In the rows, zero is written as 128.
Known rows, with every way that one mark hangs from another
puvosok{mema mupot{kubut} panisa radavi velen}: [152  83 105 174 100 159 184 104 139 151 115 118 160  95 122 151 153 176
 107 152 134]
puvosok{mupot{kubut} radavi velen}: [139  68 119 174 167 154 161 110 161 169 149 124 153  91 130 158 161 195
  94 151 139]
lovan{mema{puvosok{mupot radavi velen}}}: [135  94  93 150 164 115 167  90 195 137 136 128 149  95 112 160 179 134
 118 155 140]
kubut{mupot{puvosok{mema{lovan} panisa radavi velen}}}: [153 104  98 158 146 120 144  87 181 143  84 139 157  96 103 152 172 148
 116 145 156]
lovan{mema{puvosok{radavi}}}: [131  98  86 126 180  88 136  75 200 124 139 138 146  94 108 154 180 121
 126 148 133]
kubut{mupot{puvosok{panisa velen}}}: [155 112 109 164 198 111 123  75 209 156  90 147 143  92 122 141 175 168
 113 152 158]
kubut{mupot{puvosok{mema}}}: [141 106  91 150 214  94 125  91 205 147 110 152 161  80 120 133 176 166
 133 137 140]
lovan{mema{puvosok{panisa radavi velen}}}: [146 104  92 141 139 107 156  64 190 125 108 129 136 101 105 157 174 117
 119 158 144]
lovan{mema{puvosok{mupot{kubut} panisa velen}}}: [157 114  94 153 153 117 148  73 185 137 128 128 154 106 114 149 167 138
 130 155 149]
panisa{puvosok{mema velen}}: [159 103  79 174 151  93 176  83 165 152 104 129 135  89 124 148 159 129
 127 142 151]
puvosok{mema{lovan} mupot{kubut} panisa velen}: [169 103  91 183 107 139 166  74 136 152 122 138 159 112 111 150 146 141
 130 147 155]
radavi{puvosok{mema{lovan} mupot{kubut} panisa}}: [161 118  64 154 126 102 135  75 162 149 123 142 168 107 117 141 154 137
 150 144 151]
mema{puvosok}: [139 113  99 148 196  82 118  57 196 138 139 143 140  99 114 149 173 132
 127 153 155]
mema{lovan puvosok}: [147 119  93 149 180  79 108  46 186 134 145 151 143 115  98 159 170 103
 131 150 169]
puvosok{mema}: [138  92  80 158 175  92 152  72 176 140 129 154 141  85 119 138 160 136
 137 140 130]
puvosok{mema panisa radavi velen}: [147  84  95 167 104 130 184  76 154 138  90 132 134  91 113 152 157 140
 111 154 136]
mupot{kubut puvosok{mema{lovan} radavi velen}}: [160  76 109 160 142 116 155  92 139 152 112 123 165  95  97 162 159 163
 108 127 157]
panisa{puvosok{mupot{kubut}}}: [152 108  93 161 184 109 128 102 174 167 154 128 159  97 140 145 165 167
 117 146 152]

Rows
[150  96 116 164 147 132 139  86 157 151 153 121 163 115 102 173 167 148
 106 153 169] | mema{lovan puvosok{mupot{kubut} radavi velen}}
[152  91  89 174 189 112 147  92 184 173 134 133 151  91 135 146 160 178
 126 148 149] | radavi{puvosok{mupot{kubut} velen}}
[138 105 100 141 161  93 115  62 178 132 145 140 147 112  95 168 175 111
 116 151 163] | mema{lovan puvosok{radavi}}
[149  82 118 173 130 161 157  96 156 162 129 122 150 100 129 156 159 185
  93 160 145] | puvosok{mupot{kubut} panisa radavi velen}
[145 104  75 157 122 110 162 107 157 148 138 129 162 101 117 160 168 122
 120 144 150] | panisa{puvosok{mema{lovan} mupot radavi}}
[163  85 115 157 121 126 160  91 143 148  88 116 160  91 108 152 159 178
 104 137 149] | mupot{kubut puvosok{mema panisa radavi velen}}
[148 118  61 157 136  95 154  78 185 146 107 144 154  93 129 136 163 137
 146 152 139] | radavi{puvosok{mema mupot panisa}}
[139  91 112 153 142 147 130  96 163 155 145 130 159 101 131 149 163 182
 100 158 137] | puvosok{mupot{kubut} panisa radavi}
[142  67 105 175 138 151 187 115 143 157 136 121 163  85 124 154 156 185
 108 143 129] | puvosok{mema mupot{kubut} radavi velen}
[146  79 108 142 166 106 139 102 154 147 122 125 172  83 112 149 166 184
 110 128 138] | mupot{kubut puvosok{mema radavi}}
[149 101 100 146 136 130 155  87 178 135 128 119 158 104 112 157 170 145
 116 157 144] | lovan{mema{puvosok{mupot{kubut} panisa radavi velen}}}
[160  91  88 172 114 131 174 114 135 159 133 113 167 102 117 164 158 146
 114 140 156] | panisa{puvosok{mema{lovan} mupot{kubut} radavi velen}}
[161  85 128 157 148 127 136  85 159 158  99 118 150  95 114 156 165 186
  90 145 159] | mupot{kubut puvosok{panisa radavi velen}}
[169  89 102 168 161 100 147  77 147 154 112 135 162  97  99 153 156 156
 124 125 165] | mupot{kubut puvosok{mema{lovan} velen}}
[153 114 108 165 111 130 147  68 167 141 123 127 147 122  99 173 171 118
 106 166 174] | mema{lovan puvosok{mupot panisa radavi velen}}
[171 109  92 169 125  96 158  57 159 143  80 144 143 104  96 154 161 121
 124 140 171] | mupot{puvosok{mema{lovan} panisa velen}}
[154  71 115 159 156 119 163 102 146 154 106 118 163  82 110 155 162 186
 104 129 145] | mupot{kubut puvosok{mema radavi velen}}
[164 105  82 177 111 110 167  48 153 139  97 151 132 108 102 151 150 105
 132 148 157] | puvosok{mema{lovan} panisa velen}
[154  87  94 172 128 135 183 122 143 162 127 106 164  90 130 157 160 170
 109 143 143] | panisa{puvosok{mema mupot{kubut} radavi velen}}
[164 125  99 165 136  99 130  35 175 136 112 142 132 123  94 164 164  98
 124 160 181] | mema{lovan puvosok{panisa velen}}
